Each row comes from the steps of one walk. Every step used is in the known rows, and no mark comes twice. Write the walk behind each row, first mark first.
In the rows, 128 means zero.
Known rows
ronut > zolam: [115 133 118 115 143 121 125 162 120 107 141 145 139 143 108 112 159 169
  79 154 123 124 129 142 159 121 158  89 113 100 140 162 138 134 115  99]
gota > zolam: [154 157 104 118  84 153 149 141 125 107 149 143 131 173  87 134 129 139
 131 164 113 135 155 118 174 127 156  95 115 134 109 116 132 158 135 124]
kugel > zolam: [118 147 100  96 129  81 137 146  93 129 130 136  97 127 112 105 158 123
  89 116 143 148 126 120 115 129 117 118 119 135 119 168 114 138 129 145]
vame > gota: [147 140 105 108 117 174 170 140 122 124 161 135 140 151 119 128 119 167
 123 113 151 141 150 117 168 130 143 104 110 109 109 141 169 157 131 129]
zolam > kugel: [166 133 142 104 141 113 164 130 115  92 166 148 112 148 115 118 139 138
 105 154 139 146 145 110 107 143 146 121 126 141 116 112 124 133 131 117]
finos > zolam > fasuv > vame > gota: [119 154  59 110  75 241 237 128 107 180 200 106 163 160  81 169 118 146
 181 124 148 122 194 130 197 151 160  83  79 136  87 116 209 183 153 116]
tuteg > zusut > zolam > finos: [109 120 121 145 112 207 122 190  73 109 143 176 162  97 146 132 127  76
 115 179 149 133 115 114 142 151 158  95 124 125 125 167 137 136 150 117]
finos > zolam > vame: [146 137 117 108  72 155 176 146 134 151 151 111 150 108  96 175 128  98
 131 158 114 121 174 108 173 111 123 107 103 123 102 110 125 145 149 130]
fasuv > vame > zolam > notogor: [168 172  56 103 114 110 199 119  70 126 154 161 145 169  83 126 127 185
 158 146 141 121 137 130 182 143 187 112 105 124  98 104 172 146 129 136]
zusut > zolam: [112 117 140 144 129 138 122 135 120  82 135 167 162 137 156  99 127 143
  87 153 144 129 133 123 149 123 158  83 125 114 130 157 113 123 124 134]
tuteg > zusut: [142 146 100 120 125 170 127 161  91 109 142 158 148 131 127 132 125 104
 123 175 139 139 123 111 126 133 148 125 129 153 141 157 150 151 142 120]
vune > zolam > vame: [128  94 110 110 133 113 132 158 112 139 146 138 149 118 116 185 133  87
  75 158 131 110 160 137 155 103 107 106 127  92 137 132 126 140 145 122]
kinok > zolam > fasuv > vame: [102 117  70 116 118 141 155 140  60 172 177 169 143 126  96 121 157 103
 120 139 169 142 161 116 174 120 104 130 105 111 121 132 141 156 146 114]
zolam > vune: [173 120 112 108 132  97 156 101 110 102 148 170 172 116 115 119 137 131
 105 139 125 154 153 113 192 102 167  99 120  98 135 160 131 135 116 140]
notogor > zolam > fasuv > vame > finos: [ 99 152  41 116 130 202 204 124  77 187 181 111 161 172 106 163 123  92
 144 115 155 139 184 155 146 152 108  85  95 174 128 133 193 167 144 118]
kinok > zolam: [132 109 118 112 123 106 117 147  92 115 142 177 126 142 102 101 148 123
  95 141 152 162 140  93 161 108 107 146 131  96 114 133 109 137 131 135]
kugel > zolam > fasuv: [100 144  91  87 110 116 159 160  87 172 145 120 109  91 107 124 166  92
  88 124 130 145 143 128 129 127 109 103 108 134 119 174 115 145 135 137]
ronut > zolam > vame > gota: [122 143 105  99 110 148 163 175 139 157 161 117 143 100 114 148 145 173
 105 114 144 119 148 148 172 112 137  85  83  88 126 147 179 145 134  89]
notogor > zolam > kugel: [159 132 132 116 133 115 179 116 108  99 163 144 102 171 102 154 130 105
 100 129 124 160 152 118  71 149 110 133 135 175 113 110 122 135 132 146]
vune > zolam: [129  94 111 118 157 123 125 142 105 104 141 155 148 175 110 153 130 121
  75 162 129 123 150 134 153 121 135 104 144  98 132 145 129 146 131 130]
fasuv > vame: [132 140  77 129 143 133 154 115  85 127 158 154 144 158 116 126 135 143
 124 136 156 122 145 136 151 134 139 110 106 132 137 138 159 154 138 117]
vame > gota > zolam: [161 168  90 107  68 193 181 143 137 117 166 129 127 186  90 136 113 177
 153 128 133 141 164 117 186 136 167  88 102 127  91 114 177 174 138 123]
fasuv > vame > zolam > vune: [186 142  74 121 115 141 180  95  89 109 161 178 180 160  91 129 115 177
 138 151 138 121 151 132 217 108 195 101  90 120 123 121 180 168 121 136]
vame > zolam: [166 144 117 118  95 174 150 156 118 108 135 151 143 165  97 131 115 164
 111 174 111 116 135 119 176 116 160 116 108 121 106 110 141 164 127 135]
finos > zolam: [146 137 119 115  91 168 167 134 127 112 149 128 146 165  89 141 127 131
 132 163 113 133 164 106 173 130 155 104 119 129  97 121 130 149 133 137]
fasuv > vame > zolam: [156 151  77 131 111 175 166 132  90 118 153 156 146 186  92 134 116 176
 135 160 141 102 138 139 176 129 162 112  92 134 115 107 174 174 136 124]
notogor > zolam > fasuv: [112 128 104 117 103 172 173 146  97 167 156 131 140 128  97 181 134  63
  96 133 100 149 163 130 130 128  92 103 118 146 121 151 122 150 136 153]
fasuv > vame > gota > zolam: [149 178  51 119  83 192 197 118 112 131 185 135 132 206  85 142 113 188
 179 117 163 127 172 136 184 148 171  86  87 145 101 107 211 185 150 113]
fatef > zolam > fasuv: [103 137  89 102  95 136 156 158  80 170 151 125 121  88 109 123 157 110
  95 129 125 158 146 118 138 122 110 104  90 142 107 151 127 143 134 141]
zusut > tuteg: [145 144 116 127 123 144 138 160  93 123 120 180 143 118 120 131 127  94
 113 171 127 121 122 109 150 129 136 116 122 135 147 153 146 157 150 122]
gota > zolam > kugel: [178 161 126 108  94 130 177 130 129  84 174 143 100 176  86 126 135 149
 135 170 125 142 159 109 128 149 168 108 119 160  99  84 131 150 138 110]
tuteg > zusut > zolam: [109 131 124 147 129 171 114 160 101  81 140 177 169 127 164 110 115 117
 109 178 158 133 116 119 126 133 171 100 134 147 145 168 138 130 139 125]
kugel > zolam > finos: [119 135 100  92 113 118 146 177  66 160 135 133  87  96  97 127 171  84
  92 117 135 149 126 118 132 148 105 116 108 108 100 168 115 143 142 137]

Write each row's walk
[117 148  58 108 113 207 208 133  90 182 193 126 156 135 110 149 128 147
 149 110 164 124 169 141 176 143 141  89  82 122 116 141 203 174 147 109] -> zolam > fasuv > vame > gota
[130 166  77  68 132  17 170 132  71 137 130 136  94 111 102  98 172 131
 114 104 143 167 125 113 121 141 141 117 134 123 103 171 111 111 122 154] -> kugel > zolam > notogor
[163 122 105 118 125  99 171  93 103 109 146 166 160 140 101 159 125  97
 101 115 109 168 157 120 154 109 132 108 128 131 132 160 128 137 115 172] -> notogor > zolam > vune
[ 74 154  52 136 139 237 162 154  76 146 178 144 202 131 165 112 112 114
 158 169 198 119 152 149 158 157 180  65  99 175 151 158 207 155 152  86] -> tuteg > zusut > zolam > fasuv > vame > finos
[109 137  70 121 125 171 174 132  76 170 175 140 154 122 110 143 143 110
 123 145 142 119 161 142 166 132 131  94  94 129 132 144 157 161 144 108] -> zolam > fasuv > vame
[178 154 102 118 124 151 193 120  97  96 176 155 119 191  90 127 119 186
 141 165 152 110 146 130 131 149 175 125  96 164 107  73 173 166 141 111] -> fasuv > vame > zolam > kugel
[149 141 104 102  96 161 176 154 129 165 162 120 143  99 123 160 122 135
 122 107 152 128 157 124 165 112 115 108  92 105 114 130 166 153 147 122] -> zolam > vame > gota
[157 146 102 114  66 189 158 173  95 138 154 141 117 142  71 157 141  98
 133 162 102 135 155 113 187 143 143  92 106 110  90 117 133 164 147 115] -> gota > zolam > finos
[152 162  79 103 132 175 225  99 114 113 197 108 140 213  91 118 121 166
 183 151 177 130 191 123 147 178 182  95 100 186  93  75 202 158 144  95] -> fasuv > vame > finos > zolam > kugel
[157 139  78 125  94 210 176 163  63 150 159 157 134 156  77 156 127 137
 137 160 133 103 139 133 194 146 151 110  81 112  96 106 174 178 150 116] -> fasuv > vame > zolam > finos
[143 179  36  85 123 132 231  98  88 142 175 113 168 189  84 116 128 168
 204 133 167 140 183 123 196 168 195  80 111 142  88 109 198 140 133 117] -> fasuv > vame > finos > zolam > notogor
[167 178  82  91  86  86 183 129 102 113 148 147 129 155  78 127 143 148
 156 150 110 154 152 109 178 139 180  90 131 124  93 119 130 131 129 134] -> gota > zolam > notogor
[187 144 142 106 109 150 180 146 123  86 158 151 113 171  92 126 120 175
 116 176 123 125 139 111 133 137 169 125 112 146  96  78 141 153 128 122] -> vame > zolam > kugel
[125 129  96 107 100 139 146 171  61 158 144 137 103  96  97 128 162 102
  98 118 129 162 130 107 143 143 103 115  91 120  89 147 131 139 138 140] -> fatef > zolam > finos
[157 157  97  88  93 102 200 121 104 119 150 132 144 147  80 135 138 138
 156 150 111 151 162  96 178 145 177 101 133 118  81 124 129 123 125 149] -> finos > zolam > notogor
[137 135 142 104 155  97 153 149 124  87 164 144 108 149 105 105 162 176
  84 158 133 133 134 133 114 145 170 100 115 124 129 128 137 127 118  86] -> ronut > zolam > kugel
[153 172  80  96  78 171 171 156 138 154 156 103 148 141 104 148 121 126
 155 152 139 128 181 129 193 121 140  79  92 142 112  94 165 157 148  93] -> gota > zolam > vame > finos
[173 127 114 105  97 131 185  97 126  99 157 148 178 141  84 139 126 130
 135 154 109 149 175 101 210 111 187  92 117 111 107 137 136 144 120 148] -> finos > zolam > vune
[119 149  98  89 109  71 148 155 102 167 132 119 101  71 119 138 160  91
  89 109 146 134 136 125 118 111  85 121 102 129 126 157 110 134 145 136] -> kugel > zolam > vame
[142 150  99 101 106 199 182 135 135 123 157 103 164 188  97 121 119 147
 155 155 137 137 181 112 192 143 166  86 112 143  95 113 168 154 131 117] -> vame > finos > zolam
[139 113  89  91 158  58 159 132  82 112 143 160 145 155 100 148 143 131
 101 150 128 140 148 125 159 138 157 103 160  84 116 146 127 119 122 143] -> vune > zolam > notogor
[168 133 118 113  79 209 159 189  88 139 143 151 131 138  78 154 128 127
 113 169 102 116 133 116 193 132 144 109  97  96  88 112 142 169 138 129] -> vame > zolam > finos
[122 148  89  92  87 232 203 154 127 166 174  87 175 151  93 143 125 117
 154 164 124 131 195 117 203 142 160  71 102 139  93 117 165 162 136 107] -> vame > finos > zolam > fasuv
[138 122 116 138 132 135 129 122 101  68 145 198 200 103 162 104 113 116
 115 171 152 151 129 113 167 114 205  86 132 131 156 183 144 125 123 137] -> tuteg > zusut > zolam > vune
[117 162  77  75 125 101 158 159 109 177 138  94 115  96 129 117 152 109
 113 104 172 141 152 133 136 122 101 102  95 139 122 148 147 139 142 115] -> kugel > zolam > vame > finos
[136 151  65 119 130 172 186 115  98 137 177 141 144 173 115 130 119 178
 146 100 178 126 154 137 164 142 149 104  93 125 118 134 202 169 141 117] -> fasuv > vame > gota
[162 150  53 104 125 161 213  74 108 124 180 130 199 183  94 120 117 158
 182 136 166 139 196 127 232 136 205  71  93 137 113 121 207 161 127 117] -> fasuv > vame > finos > zolam > vune
[168 137 143 103 103 145 195 122 133  89 175 127 117 170  85 136 132 139
 136 169 123 142 170  97 128 151 165 116 122 156  86  91 130 142 135 126] -> finos > zolam > kugel
[122 178  34 108  93 219 201 136  99 174 190 108 161 178  91 135 126 138
 177 154 154 122 193 148 204 151 164  60  82 162 114 105 203 182 150  82] -> gota > zolam > fasuv > vame > finos
[122 154  74  87 108 123 158 152 105 176 146  97 130  93 130 118 143 130
 118 107 167 153 157 124 146 118 100 104  77 149 111 127 162 136 140 119] -> fatef > zolam > vame > finos
[157 156  91 105  51 229 193 173 109 146 174 130 119 155  71 161 126 138
 159 128 125 140 164 114 202 154 154  86  92 105  72 113 177 178 151 116] -> vame > gota > zolam > finos
[ 81 154  48 103 153 183 174 157  94 174 181 112 168 149 110 112 157 166
 129 144 163 112 165 172 190 145 167  53  76 125 144 152 210 160 129  56] -> ronut > zolam > fasuv > vame > finos
[126 108  89  95 148 144 146 158 121 149 152 113 168 143 126 165 124 108
 100 149 157 111 175 144 175 115 119  87 120 104 134 124 164 144 142 102] -> vune > zolam > vame > finos
[149 138  95  87 134  46 156 108  94 117 135 154 131 103 111 101 160 125
  95 106 139 166 140 116 155 110 149 110 117 115 130 183 119 131 116 157] -> kugel > zolam > vune
[197 133 112 108 101 134 168 121 117  97 143 174 175 142  94 127 116 166
 115 162 108 137 145 116 216  98 190 102 105 103 116 124 145 157 112 146] -> vame > zolam > vune
[108 151  48 105 138 200 187 134  84 179 182 113 169 145 121 125 134 127
 148 139 168 122 176 148 185 146 144  78  87 143 133 135 194 165 142  88] -> zolam > fasuv > vame > finos
[184 148  99 109  86 117 166 105 124  94 154 164 163 149  84 131 130 141
 134 157 110 156 167 113 212 106 188  83 113 118 117 129 137 153 122 135] -> gota > zolam > vune
[131 160  58 114 121 197 198 110 109 133 175 108 165 205  95 126 117 160
 178 145 168 123 187 131 190 156 171  82  97 157 104 107 200 165 140 105] -> fasuv > vame > finos > zolam
[136 132 110 120 101 126 161 142 111 159 141 128 132 111 109 195 127  64
  94 117 116 140 157 130 116 110  70 123 112 142 127 134 120 139 145 151] -> notogor > zolam > vame
[157 158 103 110  61 141 158 152 132 144 151 127 132 118  95 167 130 108
 131 159 113 124 164 122 172 106 127  97  99 131 114 104 130 153 152 115] -> gota > zolam > vame
